Known rows, with every step that occurs
bozez rerup govet bosulen: [-17   6  10 -11  17   1  28  60  27   3  35 -20  14  -4 -26   3  10  46
  65  30  -8 -61 -36  10  -7  34 -20  11   7   0 -30   5]
rolo gimen valiru: [ 20  29  28 -12   4  12  21  45  19  25  21 -33  22 -48 -25   7   9  43
  40  12 -43 -28  -4  -3  33  28 -16   1   8 -27 -47 -14]
rerup rolo gimen valiru: [ 30   2   9 -14  -5  30  25  37  14  18  26 -25  22 -42 -29   5   5  34
  24   7 -27 -42  -9  12  25  32  -8   8 -11 -21 -50   4]
nubamo rolo gimen valiru: [ 35  26   9  -3  -5  39   8  43  13  15  13 -27  29 -54 -45   8   3  41
  35  -6 -32 -37  -2   6  20  21  -9  22  -3 -26 -36  -5]
nubamo govet bosulen rolo gimen valiru rerup bozez: [ 46 -16  10 -10   5  21 -24  48  52 -10   2 -29  38 -34 -58  12 -13  36
  44  31 -21 -19 -15  18  28  56 -25  12   7 -15 -14   8]
gimen valiru rerup govet: [  6  14  27 -14  14 -11  29  43  66   4  30  -8  14 -21 -12 -23  -1  54
  79  11  -7 -30 -15  40   4  42 -18  30  26  -4 -32  38]
gimen valiru nubamo bozez: [-22  13  37  10  15 -11  21  34  60  -3  25  -8   8 -34 -20 -10 -18  60
  78 -22 -27 -29  13  40  29  45 -20  18  -2 -15 -31  10]
gimen valiru rerup rolo bosulen bozez: [-10 -42  14  -7   4  -7  24  22  54   5  24 -10  30  -7 -21 -16  13  32
  23   8 -14 -50  -4  24  32  51  -2  18 -20 -27 -20   8]
bozez bosulen: [-10  31  15 -17  16   1  22  28   7   9  30  -8   0   7 -20   8  27  38
  52   4 -27 -56 -24  -5  15  29   2   7  11  -7 -49  18]
nubamo bozez bosulen rolo gimen: [ 27  -5   6 -14   4  40 -23  34  -8 -10  23 -13  23 -16 -29   2  35  23
  23  -1 -38 -44 -12 -20  10  27   4 -10  -4 -25 -42  50]
gimen govet nubamo bozez: [ 10  20  54  27   6   0  38  45  37  20  29 -36   4 -48 -47  -6  -6  46
  81  -5 -39 -31  10  17  36  18 -29   7  -9  -2 -58 -10]
govet nubamo: [  7  24  39  -6  11  -1  48  26  48  18  20 -25   2 -26 -47  -4 -18  42
  60  15 -45 -35 -14  18  43  45 -28   3   2   6 -51 -14]
rerup valiru bosulen govet nubamo rolo gimen: [ 68 -11   3  -1  -4  35  -3  39  38   0  10  -7  14 -37 -35   8 -45  54
  20  25   8 -19 -57   6 -15  66  -5  22   8   4   1  15]
bosulen rolo nubamo: [ 37   4  34 -11   7  31  25  -4  35   5  34 -33  21 -27 -34  -7 -27  30
  29  16 -64 -17 -52   0  55  44 -25  -8   7  -6 -51  26]
bozez rerup govet bosulen rolo: [  8   3  10 -15  20  15  22  32  30 -11  38 -22  19   5 -33   8   6  28
  53  35 -23 -52 -57   5   3  41 -25   3   3   2 -28  32]
bozez rerup govet bosulen rolo gimen: [ 36 -12   0 -25   8  35   3  51  13  -4  32 -30  36 -19 -32   6  14  29
  27  42 -27 -46 -49 -11   1  36 -20 -10   2  -6 -27  29]
rerup govet bosulen bozez: [ -2  -1  44 -21   3  -3  31  58  24  -1  16 -16  25 -13 -27 -10 -13  22
  37  46 -25 -53 -23 -14  12  39 -14   7   9  -3 -52   7]
rolo bosulen bozez rerup: [-38 -12  22  -8  11  -6  25  32  27  29  24 -24  24   2  -3  -3  40  35
  22  14 -34 -68 -17 -14  29  43  -2  -3 -15 -28 -32   0]
valiru nubamo rolo gimen: [ 49   3  -1 -13  -9  40  -3  41  35   4   1 -17  40 -37 -45 -16 -27  52
  27  -7 -27 -32 -11  23  20  33   5  17   3   2 -29  30]
bozez bosulen govet nubamo rolo gimen: [ 71   6   1 -24   5  53  14  30  -6  12  24 -11  22 -29 -42  18   9  37
  14  16 -21 -36 -27 -28  11  38   1  -6  -5  -8 -23  13]
valiru gimen bozez rerup rolo bosulen govet: [ 16 -39  11 -33  -4  39  19  37   5  24  51 -23  35   1  -9 -19  23  34
   5   2 -11 -59 -44  -9   0  55  16 -11 -35   1 -40  19]
bozez rerup govet bosulen rolo gimen valiru nubamo: [ 30  -9   2 -16  18  19  13  40  41 -13  37 -24  31 -28 -20  14   1  45
  42  24 -26 -30 -40  10  14  50 -32  -8  -3 -15  -4  22]
nubamo rolo bosulen bozez rerup valiru gimen govet: [ 10 -23  16  16 -10  18   3  49  29  29  20 -27  25 -29 -17 -19  24  41
  22 -10   1 -70 -39  -4 -11  34   6  26 -27  -1 -25  37]
bosulen govet nubamo rolo gimen bozez rerup: [ 32 -11  19 -18   2  62  40  47   8  32  26 -41  31 -31 -30   9  12  35
  22  -4 -33 -42 -11   0  18  44 -16 -20 -26 -14 -25 -11]
bosulen bozez rerup valiru nubamo rolo: [-29 -19  13   3  10  10  37  26  66   4   0  -7   6   0  -1 -14 -16  46
  43 -19   2 -67 -26  46  -1  65  -8  22 -11   3  -3  56]
gimen bozez bosulen govet nubamo rolo: [ 23  10  23 -17  10  44  43  26  -5   7  38 -16   6  -5 -35  18  12  26
  38 -10 -30 -46 -17 -11  14  44 -10  -4 -19  -4 -38  -8]
bozez rerup valiru nubamo: [-31  -1  14  -1  21 -11  40  29  73   8  23 -11  -5  -2   5 -11  -9  65
  68  -7  -2 -48 -37  52   2  67 -18  13   7  12 -11  40]
valiru gimen govet nubamo bozez: [ 30  12  57  14  -2   1  19  57  42  25  23 -31  13 -52 -57 -29 -17  50
  73  -9 -35 -33   0  14  27  18 -17   4 -11  14 -61  10]
rerup bozez bosulen: [-25  12  17 -12   3   1  12  38   1  11  18  -1 -11   9 -15  17  29  21
  41   6 -20 -62   3   4  17  47   4  15  -6  -6 -61  26]
gimen valiru bosulen rolo nubamo: [ 25  11  23   8  14   6   9  -4  42  -1  41 -23  11 -21 -25  17 -30  44
  41   8 -51 -11 -62   7  47  51 -28   8   9 -27 -23   5]

Rows
[ 55 -12   4 -17  -9  51   4  37 -11  12  13  -3  10 -26 -37  25  10  22
   2  20 -13 -43   0 -18  12  56   4   4 -23  -7 -33  21]
rerup bozez bosulen govet nubamo rolo gimen
[-38 -32  22  23   9  17  21  43  49  10  31 -23  -5 -38   1 -15  -2  59
  63 -14  -9 -48 -24  37   5  57 -26   6  -3 -18 -23  26]
rolo nubamo bozez rerup valiru
[  2 -42  -3  -4   6  30   8  24  17   4  49  -4  24  -4  -7  -6  24  46
  28   8   6 -58 -28   1  -2  49  10   9 -28 -18 -22  33]
nubamo bozez rerup rolo bosulen govet
[ 29   2  13 -10   3  32  26  18   5   6  20   5  -8  -3 -38  26   0  22
  27  11  -8 -50  -8  -5  15  62  -2  17 -21   3 -37  23]
rerup bozez bosulen govet nubamo rolo
[ 25   0  31 -14  11   6   6  55  49   3   2 -30  46 -49 -32   6 -25  54
  39  26 -30 -27 -12 -11  37  44 -22  -5   9 -25 -15 -26]
rolo gimen valiru nubamo govet bosulen bozez
[ 14  27  14 -22  19  17  17   1   9  -5  35 -11   4  15 -29  11  24  21
  41   9 -43 -46 -45 -13  23  35  -5   0   6  -5 -46  45]
bozez bosulen rolo
[ 18 -46   4  -5  20  24  18  13  32  -7  51   5  14 -18  -5  -7   5  51
  45 -10   4 -32 -20  21  13  50  -3   3  -7 -30  -3  45]
gimen valiru rerup rolo nubamo bozez bosulen govet
[ -3  -3  21  -1   9  14  11  51  20 -10  36   4  -7 -23 -19  -7  20  39
  70   4  -8 -55   3   9  -3  41 -13  12  -1  -3 -51  35]
rerup govet nubamo bozez bosulen
[-36 -14  14 -12   5  29  53  39  16  23  35 -32   9  12 -12  -3  26  27
  45 -20 -23 -75 -13  38  15  38  -8   0 -28  -7 -51  10]
gimen bozez rerup rolo
[ 33  25  49   2  -3  -3  22  50  39  25  25 -29   6 -41 -26 -26 -16  48
  58   4 -14 -33 -46  10  -3  31  -8  19  13  26 -60  39]
rerup valiru gimen govet
[-28 -22   8   2  16  -2   8  68  53 -17  29  -5  18 -10 -21 -14  -9  62
  79   4   4 -56 -11  38 -10  44 -16  14  -2   2 -14  26]
valiru nubamo bozez rerup govet bosulen
[ 36  25  21  -5  25   7  10   9  66 -25  30 -24  27 -24 -51  16 -44  55
  75  17 -33 -13 -50  12  36  53 -36  10  13  -1 -14  -2]
gimen valiru nubamo govet bosulen rolo
[ 28 -36   6 -10   6  46  15  14  -3  -3  51   2  12 -17  -5  -4  -2  39
  23   5  -7 -41 -32  -9  11  44   8  -5 -10 -18 -37  47]
rerup rolo nubamo bozez bosulen govet
[ -5 -21  33 -27   9 -16  25  63  56  -6   6 -10  33   1 -33 -29 -16  34
  49  40  -9 -47 -20  15   5  44 -12  11  19   3 -25  24]
valiru rerup govet bosulen bozez
[-23 -52  13  -4   9  20  48  31  26  17  24 -32  22  -6 -27   5  -8  27
  16  19 -28 -71 -36   9  39  44 -18 -16 -28 -22 -23 -13]
govet bosulen bozez rerup rolo nubamo
[ 27  -5   9 -23  -5  35 -12  28 -13   4  14 -14  11  -5 -23  16  35   4
   2  19 -40 -46 -10 -18  23  49   4  -5 -13 -13 -55  50]
rerup bozez bosulen rolo gimen
[-49   6  21  14  27 -12  32  35  63   8  28 -12   3 -17  -5  -3   8  67
  85 -32 -18 -50  11  49  24  45 -22  10 -10 -23 -13  15]
gimen valiru nubamo bozez rerup
[ 50   1  24 -24  -2  55 -11  56   8  -6  21 -53  50 -34 -58   7  -7  26
  32  25 -51 -25 -36 -21  24  33 -22 -17   1 -12 -47 -21]
nubamo govet bosulen rolo gimen bozez
[-20   6  22   5  16   5  19  40  23   0  28  -6 -10 -14 -39   5  19  40
  66  -9 -27 -55   9  10  21  37 -14   2  -9 -11 -43   2]
govet nubamo bozez bosulen
[ 12  14  25 -16   4   3  20  58  26  -8  30 -15  18 -20 -42  -4 -16  39
  59  41 -15 -41 -35   1   0  34 -17  18  16   7 -51  -2]
rerup govet bosulen
[ 39   6  43  20  -4  20  16  66  21  28  21 -45  22 -71 -48  -7   3  44
  55   2 -43 -25  18   3  33  12 -22  -6 -10 -12 -56 -11]
rolo gimen govet nubamo bozez
[ 40   2  33 -14  10   8  32  15  34  13  43 -18  20 -29 -34   4  -9  45
  31  43 -36 -14 -35 -25  36  58 -16  -3  -3  -1 -36 -23]
rolo bosulen govet nubamo
[  7  -2  40   5   1  13  21  53  45  -3  26  -8   4 -43 -30 -23 -14  44
  71  12 -17 -37   5  25   8  45 -24  17   0   4 -58  27]
rerup govet nubamo bozez
[ 29  -9  13  27  11  16  -7  43  31  18  28 -38  19 -25 -36  12  15  47
  50  -5 -34 -32 -28  11  22  24 -20  -8 -16 -21 -13  22]
valiru bosulen rolo gimen govet nubamo bozez rerup
[ 17  38  28  -5  19   0  20  21  70   5  25 -16  17 -34 -17  -2 -30  74
  84  -2 -20 -21 -23  27  31  48 -21  22  23  -5 -31  13]
gimen valiru nubamo govet
[ 38  15  -1  13  -3  21  -3  45  33  12  10 -20  18 -44 -58  23 -20  54
  39  -3 -24 -32 -15  19  22  36 -16  26  -7 -24 -10 -30]
govet nubamo rolo gimen valiru bosulen
[ -4  -4   2  -9  -7  57  15  64  -3  29  14 -44  35 -22 -29   1  33  34
  28 -27 -34 -64   2  17   9  22  -3  -1 -21 -21 -38   0]
nubamo rolo gimen bozez rerup
[ -3 -10  37   9   0  21  11  39  33   8  27 -23  16 -45 -28 -21 -21  50
  52  -4 -40 -30  -7  15  37  36 -16   3   2 -17 -51   7]
rolo nubamo bozez
[-19   5  43 -16  10 -12  37  45  27   9   8 -26  22  -6 -45   2 -14  23
  36  32 -42 -52 -19 -14  34  36 -16  -3   0 -10 -43 -27]
govet bosulen bozez
[ 67   8  20  16 -15  25  -1  41  27  23  29 -33  30 -54 -76 -14 -10  48
  40   0 -31 -37 -25  -4  25  19  -6  23 -24  15 -48 -13]
valiru gimen govet nubamo rolo bosulen
[-18 -31   7 -10   8  15  39  51  13  20  18 -34  28 -20 -26  23  25  23
  12  18 -23 -74  -8   0  27  35 -17 -13 -32 -40 -16 -26]
govet bosulen bozez rerup rolo gimen valiru
[ 46  24  20 -14   9  20  -1  41  52  10  17 -25  35 -56 -15  -3 -19  73
  60   6 -23 -14 -15  12  30  41 -15   8  23 -14 -30  12]
rolo gimen valiru nubamo govet
[ 41  -9   6 -21 -12  39  14  41  13  17  17 -23  29 -30 -35 -12  -3  31
  13  16 -24 -46 -18  10  19  30   3   4  -5  -5 -56  26]
rerup rolo gimen
[ 21   7  -2   3  -9  30  -7  29  20   1  24 -16  29 -23 -53  -3   1  43
  34   3 -24 -48 -22   2  16  30   4  35  -9  -7 -39  -4]
nubamo rolo bosulen
[-11  21  30  -8  21 -21  36  31  68  13  20 -18  13 -13 -30 -13  -3  55
  77  -1 -27 -28  -9  41  30  39 -21  19  18 -10 -23   6]
gimen valiru rerup
[-46   4  22  -7  17 -21  22  36  41  27   8 -13  11  29   2   2  13  44
  41   6 -19 -68 -35  10  17  43   2   6   6 -21 -18  24]
valiru bosulen bozez rerup
[  5  14  27 -28  10   7  24  24  -4  14  28   4  -4  11  -1  18  18  23
  27  24 -11 -44 -18 -21  11  57   9   6   1  -4 -51  40]
rerup bozez bosulen govet
[-11 -26   6  18  14  19 -14  16  43  -1  34 -18  14  -2 -16  -2  -7  52
  48 -11 -31 -39 -49  24  25  47 -14   1  -2 -27  -9  39]
valiru bosulen rolo nubamo bozez rerup
